Each row comes from the steps of one path. Every step used is in the known rows, and no mark comes twice. Write the path behind each row, first mark first.
Known rows
bufarom taza tabe kabuf raten: [ -8  -9  17  12   2 -35 -19   2   4  14  -3  -6   4   4  19 -18  44   8
   4  -9 -24  17  -1   2  -5 -17   2  -6  16  -3  12  -8 -53   2  -8  21
 -21  -5]
gero raten kabuf tabe taza: [  3  -8   5  15   1  -2  -8  -7   6  -1  -3  -8  16   6   0  10  17   6
  28   0   1  -6 -33   3  -5  15  -1   4   9  -6  -1 -22 -43  23 -12  32
  -6  -2]
popoze raten: [  3  -9   6   7  -3 -36   0   3  -5  12   7  -1   1   1  14 -15   2   3
  15  -6 -20  -1 -12   1  -3   3   6   0  17 -14   4   3   7  -8  -5   5
   1  -7]
seva bufarom taza: [ -3   9  20   6  -2 -14 -19   5   9  19   0   0 -16 -15   1 -17  -1   4
  19  -9 -11   6   4  17  -4 -25  -4 -11   2  -6   0   0 -10   4  13   5
  -8  -1]
bufarom taza raten: [  4  -1   7   3   1 -13 -13   2  17  14   3  -2  -7  -3  -2  -9  15   6
  -5 -13 -19   2   3  -7  -4 -13   0  -7  11   4   7  -8 -14  -5   4  27
   9   2]
taza tabe kabuf: [  2 -16  10   8  -8 -27 -13   6  -8  16  -5   5   9  19  17   3  49   5
   4  -4  -5  14  -6  -3  -5 -15  -3   1  11  -6   5   1 -46  -2 -13   1
 -23  -2]
seva tabe kabuf raten popoze nugib: [ -8   2  20  18   5 -44   0 -28  -7  16   2  -1  -5   1  25 -15  18  -7
  22   6 -16  33 -24  -7  -4  -1  32   6  16  -9   8 -43  17  17  -2 -10
 -27  -7]
gero raten: [  5  -9   8   7  -5  -5   0 -10  -7  18   5   2   3   5   1  17   4   0
   3  -2 -19  -1  -7   0  -5   5  -2  -2  10 -12   8  -4   1  -3   1  10
  -3   0]
seva bufarom taza raten gero: [  0   3  14   7   2 -23 -24  12  11  13  14   3 -13 -11   3 -11  26  10
  17  -7 -18   4  10  -6  -1 -11  10 -10  11   5   1 -10 -16  -3   2   3
   8  14]
tabe kabuf raten popoze nugib: [ -7   3  19  21   5 -34  -1 -23  -7  21  -1  -1  -7   3  27  -5  11  -7
  -8   7 -14  35 -20  -8  -4  -1  18   8  17  -9   6 -45  -3   9 -18 -12
 -15  -2]
kabuf tabe taza raten gonun: [  4  -3  -4   9  -5 -22 -18  -2   8  -1  -4   0  11   3   0  -5  22   3
  43 -11   3  27 -22   6  -2  13   0   7   8  10  -2 -25 -27  10 -19  28
  19  14]
seva tabe kabuf: [  0 -18  16  17  -3 -28  -2   1  -2  18  -1   2   1  12  10  -7  10   3
  37  -3  -9  16  -4   3  -5 -15   9   2   9  -8   6 -12   3  15  11   3
 -40 -10]
kabuf tabe taza bufarom: [  0  -3  10   9 -11 -24 -15  11  -6  14   1   2  -4  -4   8 -23  38   4
  24  -2   9  11 -10  -1  -5   2   2   6   1 -17 -11   8 -19  17  -3  42
  -1  12]
tabe taza raten: [  2  -6   5   9  -1 -14  -5  -1  10  18   6   0   3   5   6  -4   9   4
  13  -4 -12  11  -3 -10  -6 -13   9   4   9   3  -7 -20 -12  -4  -6  30
  21   8]
gero raten kabuf: [  4  -8   7  13  -1   1  -1 -19   2   4  -2  -6  12  12   1  24  10   4
   1   0 -13 -14 -20   7  -5   7  -7   1  13  -9   9 -15 -15   0  -7  10
 -11  -2]
popoze raten kabuf tabe taza bufarom: [  3  -9   4  16  -4 -38 -13   2   1  -3  -2 -10  12   0  15 -25  46  11
  25  -4   1 -14 -37   7  -3  14   6   9  14 -19 -11   4 -28  10 -19  43
  -4   1]
tabe taza raten popoze: [ -1   2   3  13   1 -20  -4 -24   7  18  16   3  -2   8   4   2  12   4
  15   3 -12  22 -15 -22  -5 -13   8   6  10   5  -3 -32 -17  -8 -17  25
  25  14]
gonun raten kabuf: [  2  -5  19   5  -3 -29  -6 -10   6   8  -4  -3  19  12  10  14   0   1
   9   3 -11   2 -12  -2  -6   4  -5   3  22 -10   7 -17  -7   2  -8   4
 -26  -1]
bufarom taza tabe kabuf raten gero: [-12 -15  16  19   5 -38 -19   9  -4   7   8   0   1   1  23 -12  59  11
   5  -6 -18  16   6 -13  -2 -14  12  -4  18  -1  11 -13 -62   3  -9  15
 -20   2]
taza bufarom: [  3  -4  11   7 -14 -21  -8   0 -11  18  -2   6  -7   3   9  -9  32   2
  -5  -2  -4   3   4   3  -5  -6  -3   4   4 -20  -1  14   9  -7   3  21
  -6  14]
bovina gonun raten kabuf tabe taza: [  5 -11  27   4  -1 -27 -11   0   9   8  -8  -5  27  13   2  11  11   1
  29  -4   0   7 -29   2  -7  15   6   4  22   0   2 -27 -29  18 -13  15
 -14   0]
kabuf raten taza bufarom: [-11   0  13  13  -3 -34 -11 -16  14  26   2   3   7  -5  12 -23  26   3
   8   5 -10   0   1   2  -6   7  -3   7  11 -14  -2  -1   4  -4  -4  30
   5  15]
gero raten popoze: [  3   0   7  11  -3 -10   2 -32 -11  17  11   4  -3   8  -1  22   9   0
   7   4 -20  11 -19 -12  -4   5   1   0  10 -10  11 -16  -1  -6  -8   6
   1   7]
popoze raten kabuf tabe taza: [  1  -8   3  14   3 -32  -8   4   9  -4   2 -11  16   2  13 -20  13   9
  37  -4   0  -9 -38   4  -2  12   7   6  16  -9  -5 -14 -42  19 -18  26
  -1 -11]
nugib popoze: [ -1   2  -8   5   2 -13   3 -12   2  17   1   6 -11  -5   2  -1  16  -4
   8   3  -8  10   8  14  -6 -16   5   3   7 -10   7 -13  14   8   6   0
  -1   6]
kabuf tabe: [  2   0  12   5  -8 -25 -13   9  -2   8  -1   3  -3   2   3 -18  15   1
  28  -4   2  14  -7  -1  -4  10   4  -2   7  -9   8   2 -16  23  -1   3
  -7   2]
bovina gonun: [  4  -9  18   3  -5 -11  -1   0  -7  22  -5   5  -1  11   2   8   9  -2
   1  -9  -9   7  -1   8  -6  -3  -1   0  10  -1   7 -11   2  -6   1  -3
   4   3]
raten popoze: [ -3   3  10  12  -4 -21  -1 -23  -8  15   8   7 -10   7   5   2   3   1
  10   4  -6  22  -9 -13  -4  -9  -1   2   6  -7   8 -17  -7  -2  -8   0
   0   8]
seva bufarom taza raten kabuf: [  2  11  15   7   3 -14 -25  -4  28   7  -4  -8   1  -3   0 -10  15  10
  12  -8 -18 -11 -10  17  -3 -15  -5  -7  12   6   2 -17 -24  -1  -4   9
   2   5]
gonun raten: [  3  -6  22  -1  -8 -32  -6  -3  -3  21   4   4   8   5   9   6  -2  -3
  12   1 -18  17   0 -10  -6   0   2  -1  19 -13   7  -3  12  -3   1   3
 -20   2]
bovina gonun raten: [  8 -12  28  -5  -8 -30  -3  -2  -6  26  -4   5  12  13   4  16   2  -5
   5  -5 -20  11  -2  -1  -8   6   4  -2  23  -5  10 -10  15  -8  -2  -6
 -12   3]
gero raten taza bufarom: [  2  -8   2   7  -7  -4  -7 -21   8  26   4   6  10   2  -2  13  27   5
 -10   3  -8 -16  -7  -2  -6   9  -7   4   5 -18  -3   7   3  -9   0  33
  -1  11]
gonun raten kabuf tabe taza: [  0  -6  19   7  -1 -31 -13  -1  12   4  -2  -5  21   5   7   1   7   2
  35   4   2  11 -24  -7  -6  11   3   6  18  -8  -2 -21 -34  25 -13  23
 -22  -2]
raten kabuf tabe taza: [ -2  -5   9  16   1 -13 -11   1   9  -2  -4  -6  10   5   5  -9  10   5
  32   0  13   4 -23   4  -4   1  -1   6   6  -4  -4 -21 -49  28 -11  25
  -7  -2]
seva bufarom taza raten: [  3   9  16  -1  -1 -19 -25   4  19  19   2  -1  -9 -10  -1 -18  14   7
  17 -11 -22   5   1   9  -4 -17   4 -11  10   4   3  -4  -5  -4   5   8
   9   7]
raten taza tabe kabuf: [ -3 -15   0   8  -4 -20 -13  -7  14  24  -2   8  20  17  12   3  39   7
   2   1   4   7  -7  -9  -6 -12  -6   4  10  -3  -1  -8 -54   1 -14   6
 -18  -5]
raten taza: [ -5  -5   2   9   0 -10  -4 -10  18  24   5   7   7   2   2  -1  -9   2
   8   3   3   2   1  -5  -5  -6  -9   3   4  -4  -1 -14 -15   4   1  10
   1  -2]

Write each row's path
[  3  -4 -12   5   4 -32   6  -9   3  11   6   1  -7  -8   8 -11  21   0
  16  -1 -21  -2  -5  14  -4  -6  16   3  16 -16   6  -6  21  -1  -2   2
   4  -3] -> nugib popoze raten
[-12 -12  16  25   9 -31  -5 -10  25  27  -3  -1  15   4  15  -9  -5   4
  22   5 -10  14  -2   0  -6  -3  -6   7  17  -2   4 -29 -20  12 -11   7
 -17  -1] -> tabe kabuf raten taza
[  1  -8   1   6   1   0   0 -20  15  24   6   5  14   3  -4  19   0   2
   3   3 -10 -10  -9  -5  -6   8  -7   1   7  -7   2 -12  -8   0   0  15
   1  -2] -> gero raten taza
[ -2  -2  11  11  -4 -19  -9  10   1  11   2   0  -1  -3   4 -17   6   3
  35  -2   7  17 -11  -4  -5  -2   5   2   2  -8  -5 -10 -30  25  -2  25
   1   0] -> kabuf tabe taza
[  7  -6  -4   5  -7 -21 -12 -13   2   5  -5   3   8   9   2   7  18   1
  17 -11 -11  18 -10   9  -1   5  -7   3  12  11   8 -20  -1 -13 -15   7
  13  15] -> taza raten gonun
[-11  -1  15  16   3 -39 -19 -22   2  12   5  -2  -2   7  16 -12  50   8
   7  -2 -23  28 -14  -9  -4 -19   3  -3  17  -1  16 -19 -55  -1 -16  16
 -15   2] -> bufarom taza tabe kabuf raten popoze
[ -1 -11 -14  12   8 -34   6  -2  -4   5  18   6  -9 -10  12  -2  30   2
  15   3 -16  -4   1  -2   0   0  24   4  18 -15   4 -11   9  -2  -4  -5
   3   3] -> nugib popoze raten gero
[ -5  -9  11  11  -3 -18   2  -3  -3  15  10   1   0   0   6 -13   3   2
  44  -4  -3  12  -5  -2  -5 -20  14   2   1  -6  -7 -15   1  11  18  28
  -8  -5] -> seva tabe taza
[ -7  -2   9  14  -4 -33  -9 -16  -6   2  -8   0   5  -1  13  -7   0  -2
  33  -7 -15  27  -9  21  -2   5  -8   3  14   0  11 -23   0  -2 -11   5
   2  13] -> kabuf raten gonun
[ -7 -10  24  24   3 -35  -3   1   3  20  -5  -3   2   7  21 -12   7   2
  21   1 -20  21  -1   6  -6  -5   1   3  20  -8  10 -20 -11   9 -10   3
 -21   2] -> tabe kabuf raten
[  3  -4  19   7  -9 -36 -19  -1   5   4  -4  -3  19   4  10  -3  39   5
  22   4   1   4 -23  -3  -7  13   2  10  16 -20  -7  -4 -21  15 -12  40
 -24  10] -> gonun raten kabuf tabe taza bufarom
[  3 -20  -1   8  -2 -10 -11 -17  12  23   1   5  27  19   7  25  45   7
  -4   2  -8  -5 -16  -8  -6   1  -6   2  12  -6   4  -7 -50  -5 -15  12
 -18  -6] -> gero raten taza tabe kabuf
[  0  -1  11  11  -4 -20 -13   1   6  -4  -7  -4   8   9   3  -9  17   5
  25  -1   9  -1 -20   7  -4  14  -3   2  12  -5   7  -9 -33  26  -9   4
 -14   0] -> raten kabuf tabe
[  4  -5 -24   7   2 -30   3 -20  -2   0  -5   2   1  -7   6   4  18  -3
  25  -7 -15   9 -15  31   0  -3   4   5  14  -7   9 -19  19  -7 -10  -1
   3   2] -> nugib popoze raten gonun
[ -5  -4  -3  -5  -6 -20 -14 -14  10  20   6   9  16  10   6  -3  37   4
   0   0   2  -1  -5 -10  -5  -6  -3   1   5  -3  -1   2 -43  -5  -6   9
   7   1] -> raten taza tabe
[ -1  -2   9  15  -8 -18 -16   2   2   0  -7  -4   6   4   8 -15  43   7
  20   0  15  -1 -23   7  -5   3  -3   9   2 -15 -10  -3 -36  20 -11  43
  -8   9] -> raten kabuf tabe taza bufarom
[  7 -12  27   1  -3 -25  -4 -10   5  10 -12  -2  22  19   5  26   6  -1
   3  -4 -14  -1 -14   7  -7   9  -2   2  26  -1  10 -23  -3  -5 -10  -5
 -18   2] -> bovina gonun raten kabuf
[  0   0  18   7  -5 -24 -30  10   4  18  -6   1  -2   2  12  -9  44   9
  12 -10 -10  10  -3  15  -4 -32  -5 -10   7  -4   2   4 -53   1  -1  -1
 -27  -5] -> seva bufarom taza tabe kabuf
[ -2 -14   4  15   2 -18  -5   8   3  13  18   4  -1   2  10   2  21   7
  14   0  -8  12   3 -26  -2  -6  17   5  10   5  -9 -24 -23  -5  -9  25
  20  15] -> tabe taza raten gero
[  4   3   7   6   3 -16 -23   1  27  -6  -4 -10   8   3  -6 -16  34  11
  12 -10  -6  -5 -18   0  -3  10  -1  -4  15   7  11 -14 -43  21  -8  27
   0   1] -> bufarom taza raten kabuf tabe
[-11  -8  19  19   3 -37  -5   4  -9   9  14   4  -4  -2  19 -12  14   3
  22   3 -19  15   9 -11  -2   7  14   0  18  -6   6 -18  -7   4  -4   1
   3  14] -> kabuf raten gero
[ -9  -5  21  28   4 -41  -3 -22   0  19   1   1  -4  10  19  -7   7   2
  25   7 -20  33 -13  -6  -5  -6   4   5  20  -5  15 -33 -12   6 -19  -2
 -17   6] -> tabe kabuf raten popoze
[  3 -10  20  -4  -2 -25  -5 -15  18  34  -1   7  24  10  -2  20  -4  -2
   4  -1 -12   4  -4  -5  -8   7  -2   1  21  -1   5 -19   4  -6  -2   0
  -7   1] -> bovina gonun raten taza
[ -1   0   4  -6  -6 -15 -19   0  -2  10   4   2  -2   2   4 -10  42   5
  -7 -12  -9   5   1  -3  -3 -21  -2  -8   4  -5   7   9 -45  -5   6  24
  -2  -5] -> bufarom taza tabe
[  4  -8   6  17  -6  -8 -13  -8  -1   0  -5  -7  13   4   2   7  47   8
  15   0   1 -13 -32   7  -6  18  -2   8   6 -18  -7  -3 -31  14 -12  48
  -8   9] -> gero raten kabuf tabe taza bufarom
[  1   2  19   4  -6 -39  -4 -24  -5  20  11   8   2   8   7  12  -2  -3
  13   8 -18  28 -11 -21  -5  -2   4   1  19 -11  11 -17  10  -4 -10  -3
 -16   7] -> gonun raten popoze
[ -4 -13   6  14  -7 -43 -19 -12  -9   3 -14   1  18  15  23  -1  48   3
  26  -9 -15  31 -16  18  -2   0  -8   4  17   2  12 -19 -42  -6 -27   0
 -16   8] -> taza tabe kabuf raten gonun
[  1  -4 -15  10   9 -26   5 -19  10  -2  -1  -6   4  -2   8  -2  20   3
  12   2 -14 -16 -17  22  -3  -3   9   6  20 -13   7 -17   4   1 -10   2
  -3  -6] -> nugib popoze raten kabuf
[ -1  -8   5  10   4 -15 -13   9   9   7  17   2  -9  -4   3  -3  26   9
  -3  -9 -16   3  11 -22  -1  -6  11  -6  12   6   5 -14 -22  -4   1  22
   7   9] -> bufarom taza raten gero
[-10 -19  23  32   6 -39  -4  12  -5  13   6   2  -2   6  25  -6  14   5
  23   5 -16  21   6  -9  -3   0  10   4  20  -5   8 -25 -21   9 -11  -3
 -21   8] -> tabe kabuf raten gero
[ -1  -7  13  -1  -2 -28  -6 -13  20  28   7   7  19   3   3  10 -13  -1
  10   6  -8   8  -2 -15  -7   1  -3   3  17  -9   1 -12   0   2   0   9
 -15  -1] -> gonun raten taza
[ -3  -2   3   8  -8 -16  -9 -11  11  26   1   9   4   1   5  -8  25   4
  -5   3   4  -5   2  -1  -5  -3 -10   6   2 -15  -8   6   0  -4   1  27
  -3  12] -> raten taza bufarom
[  3  -4   6   6  -2 -23 -14   7  12  12   5  -1   6   1   1 -18  26   5
  33  -5  -4  15 -13 -11  -5   7  11   4  10   2  -4 -12 -25  17 -11  30
  19   8] -> kabuf tabe taza raten
[  0  -3 -16  14  10 -29  -2 -10  16  -5   1 -10   8  -7   7 -17  27   5
  39   2  -1  -8 -31  17  -3   6  17   9  15 -10  -2 -25 -24  25 -14  21
   3  -8] -> nugib popoze raten kabuf tabe taza
[ -8  15  14   9   2 -33  -2 -28 -10  16   6   1 -10  -7  22 -14  11  -9
  -7   6 -14  27 -17 -10  -3   4  21   4  13 -10   6 -36  11   3 -11  -8
   9   3] -> kabuf raten popoze nugib
[  6  -9  -2  11  -8  -3  -5 -19 -11   3  -6   2   8   7  -1  29   5  -2
  16  -9 -12  11 -16  16  -2   9 -13   1   8  -3   9 -16   0  -9  -8   8
  -4   5] -> gero raten gonun
[ -2 -10  -3   8   3 -29  -1 -10  17  21   9   0  13  -2   8 -12  -5   6
  14  -1  -9 -11 -14  -4  -3   4   2   3  15  -9  -2  -5  -5  -5  -6  11
   5  -9] -> popoze raten taza
[  5   7   4   3  -2  -4   2 -32 -16  16   6   4  -6   0   9  23  13  -9
 -24   4 -12  11 -26 -13  -4   8  16   2   8 -13   4 -29  10  -3  -8  -5
   2  -2] -> gero raten popoze nugib
[  4  -4  21   1  -5 -38 -16  -1   9   1  -5  -3  19   9   6   0  14   2
  28   2  -4   8 -22  -3  -5  21   1   1  23 -10  11  -9 -18  23 -11   4
 -29  -1] -> gonun raten kabuf tabe
[  3  15   2   0   4 -11 -11 -22   8  14   8  -1 -14  -7   4  -4  22  -3
 -33  -6 -13  19 -15 -19  -2  -9  16  -1   8   1   4 -33  -5  -3  -5  14
  15   1] -> bufarom taza raten popoze nugib
[  1  -7  -4  -5  -5  -9 -11 -24   6  19   8   6  22  11   1  18  41   5
  -3   0  -9 -12 -15 -10  -6   7  -1  -1   9  -7   3   2 -39 -10  -7  15
   7  -1] -> gero raten taza tabe
[  5  12   3  -1  -1 -20  -6 -24  -3  15   6   4  -5   2  11   2  25  -7
 -23   2 -10  21 -19 -20  -3   3  21   5  11  -2   3 -32  10  -7 -15  -6
  19   7] -> taza raten popoze nugib
[  2 -17  11   0  -4 -39 -16 -10  17  30   0   8  33  16  14  15  32   4
   5   4  -9  14  -9 -17  -7  -6  -3   3  21  -8   3  -7 -41  -3 -15   2
 -34  -4] -> gonun raten taza tabe kabuf
[ -9 -12  16  24   0 -36 -11 -11  18  28  -6   2  11   2  18 -16  30   6
   9   6 -12   7  -2   5  -7  -1  -7  10  14 -13  -1  -9  -7   3 -11  25
 -19  11] -> tabe kabuf raten taza bufarom
[  3  -8  -6  12  -4 -13 -10 -10   6   5  -3   0   9   5   3   8   9   1
  25 -10  -6  22 -14   7  -2  -7  -5   7   6  12  -6 -31 -15 -11 -17  28
  21  13] -> tabe taza raten gonun
[  1  -6   3  14   3  -9  -7  -8  18   4   1  -7  13  11   7   4  14   7
  11  -2  -6  -3 -15  -3  -5  -9  -1   8  12   7  -6 -32 -32  -1 -14  30
  14   7] -> tabe taza raten kabuf
[ -1  11  13  -8  -8 -23 -30   3   0  14   1   2  -8  -6   6 -19  40   7
  13 -11 -11   4  -1  13  -4 -25  -1 -13   3  -6   2  13 -39  -4   5   2
  -2   0] -> seva bufarom taza tabe
